Each row comes from the steps of one walk. Every step used is in the known rows, and no mark comes twice. Write the walk behind each row, first mark first.
In the rows, zero is written as 128.
Known rows:
gatob/nini/rubanil/ruru: [136  93 120 153 144 139 113 125 106 141  96 153 154 138 134 105 138 134
 101 137 132 114  89]
gufiz/nini: [125 102 135 124 119 117 136 132 135 147 144 112 136 142 138 146  95 130
 145 112 126 144 132]
naned/gufiz/nini: [139 100 153 122 132 100 130 118 149 144 149 100  94 140 141 169 113 114
 134 108 132 149 142]
gatob/nini/naned: [131  80 125 137 115 141 122 118 109 156 121 152 163 135 132 147 150 142
 131 145 127 127 127]
ruru/rubanil: [106  91 108 131 134 142 124 113 141 122 127  87 128 140 105 127 101 137
 124 137 111 132 118]
rubanil/ruru/nini/naned: [134 187  83 132 111 142 113 109 118 135 137 113 135 128 147 104 163 131
  79 145 119 118 117]
ruru/nini/naned/gufiz/gatob: [133 137 127 123 113 133 129 112 157 122 165 111  99 119 139 146 131 113
 112 109 133 141 143]
naned/gatob/nini/rubanil/ruru: [116  96 139 136 144 129 116 122 108 141  95 157 122 117 117  88 161 129
 100 134 147 118  94]
rubanil/gatob/nini: [133 133 126 115 146  77 127 136 130 142 126 120 125 127 116 116 105 135
 153 139 115 125 149]
ruru/rubanil/gatob/nini: [113  73 114 129 171  91 139 118 132 140 124 123 123 138  93  97  82 144
 132 150 119 113 132]
rubanil/gatob: [132 192 117 102 126  84 122 136 143 109 143  90 112 120 115 111 120 124
 145 135 114 133 168]
rubanil/naned: [135 252 116 100 115 130 123 150 125 120 115 101 121 122 143 141 146 127
 150 129 103 130 144]
gufiz/gatob/nini/naned: [129  90 142 118 122 149 140 131 122 155 116 172 158 128 134 133 114 133
 139 111 137 135 138]
ruru/rubanil/gatob/nini/naned: [119  63 112 134 154 110 143 103 117 141 129 166 149 140  96  94 120 149
 111 170 133 105 144]
ruru/nini/naned: [119 143  94 141  94 145 120 107 128 123 167  96 146 127 132 134 150 138
 113 146 120 127 119]
nini/rubanil/naned/gatob: [110 198 136 119 111 143 129 144 117  89 121 128 110 104 119 115 179 125
 132 140 140 121 127]
gatob/nini: [126  96 127 134 132 120 119 129 126 161 119 112 137 134 128 144 114 138
 152 125 114 134 115]
nini/naned: [129 131 117 126  95 147 116 115 123 124 137 123 155 127 129 146 159 133
 124 143 125 135 148]
gatob/nini/rubanil: [120  46 132 167 125 146 121 126 114 130 124 135 164 138 118 134 123 138
 133 138 133 123  93]

Write each row's walk:
[140  93 161 110 149 110 129 133 152 161 118 121  96 127 137 158  96 114
 149  85 128 149 139] | naned/gufiz/gatob/nini
[148 138 142 143 141 129 125 131 119 125 111 142 118 131 139 157 159 124
 128 138 131 115 114] | gatob/nini/rubanil/naned/gufiz
[ 94 189 122  99 143 129 135 132 131 118 114 111  85 114 104 108 143 134
 129 139 121 120 130] | ruru/rubanil/naned/gatob
[110 103  98 173 106 151 119 117 135  92 172  87 146 130 122 123 116 133
 111 144 122 123  87] | ruru/nini/rubanil
[133 140 124 148 130 143 132 144 101 127 107 154 157 134 134 133 144 138
 140 145 123 108 105] | gatob/nini/rubanil/naned
[118 145  95 157 119 106 128 122 139  74 180  94 129 122 108  93 111 129
 117 155 127 113 120] | ruru/nini/rubanil/gatob
[151 191 116 108 129 128 123 109 146 132 137 125  90 121 153 117 144 108
  83 105 133 131 136] | rubanil/ruru/nini/naned/gufiz/gatob
[134 146 131 143 117 142 150 144 110 108 135 157 152 140 146 129 122 130
 133 131 136 118 121] | gufiz/nini/rubanil/naned
[142 129 151 104 113 137 126 115 149 121 133 136 109 120 136 154 143 108
 123 104 139 149 168] | nini/naned/gufiz/gatob
[151  93 153 129 161 127 124 124 132 135  94 163 108 131 143 119 122 108
 102  95 145 128 112] | naned/gufiz/gatob/nini/rubanil/ruru
[118 191 103 118 140 144 134 130 127 117 110 106 115 134 121 126 121 139
 134 141 104 118 128] | ruru/rubanil/naned
[104  96 148 113 135 112 119 130 124 162 121 114 107 111 110 132 137 135
 151 121 129 140 119] | naned/gatob/nini
[136 152 114 140 123 148 108 125 117 103 107 129 144 132 134 101 151 124
  94 134 130 123 106] | nini/rubanil/ruru
[141 119 124 121 129  97 132 122 113 144 129 153 151 128 117 115 143 139
 134 157 131 118 161] | rubanil/gatob/nini/naned
[137 149 153  98 130 117 123 133 164 120 132  98  84 119 137 157 107 104
 142  83 124 158 157] | naned/gufiz/gatob
[128 138 119 137 122 109 126 131 130  75 146 119 138 123 108 100 126 126
 127 150 132 123 147] | nini/rubanil/gatob
[111 157 147 126 119 129 152 141 113 108 138 158 120 118 129 115 143 125
 132 129 153 121 124] | gufiz/nini/rubanil/naned/gatob
[118  39 143 148 131 153 138 142 125 125 119 161 156 131 124 123  85 129
 138 106 140 131 107] | gufiz/gatob/nini/rubanil
[150 191 156  90 152 111 139 151 143 154  98 138  89 120 152 158 119 115
 155  91 120 135 148] | rubanil/naned/gufiz/gatob/nini
[145 128 138 121 109 127 110 101 137 127 136 113 113 128 133 167 179 119
 113 139 131 142 157] | nini/naned/gufiz
[131 145 140 128 135 153 147 161 114 124 105 176 151 126 140 123 105 129
 149 112 134 117 114] | gufiz/gatob/nini/rubanil/naned
[121  60 136 159 113 140 139 123 122 114 151 139 159 144 130 131 102 131
 126 125 144 131 111] | gufiz/nini/rubanil
[123  93 142 111 138 130 135 146 138 160 116 134 133 126 132 136  75 128
 160  94 122 143 124] | gufiz/gatob/nini
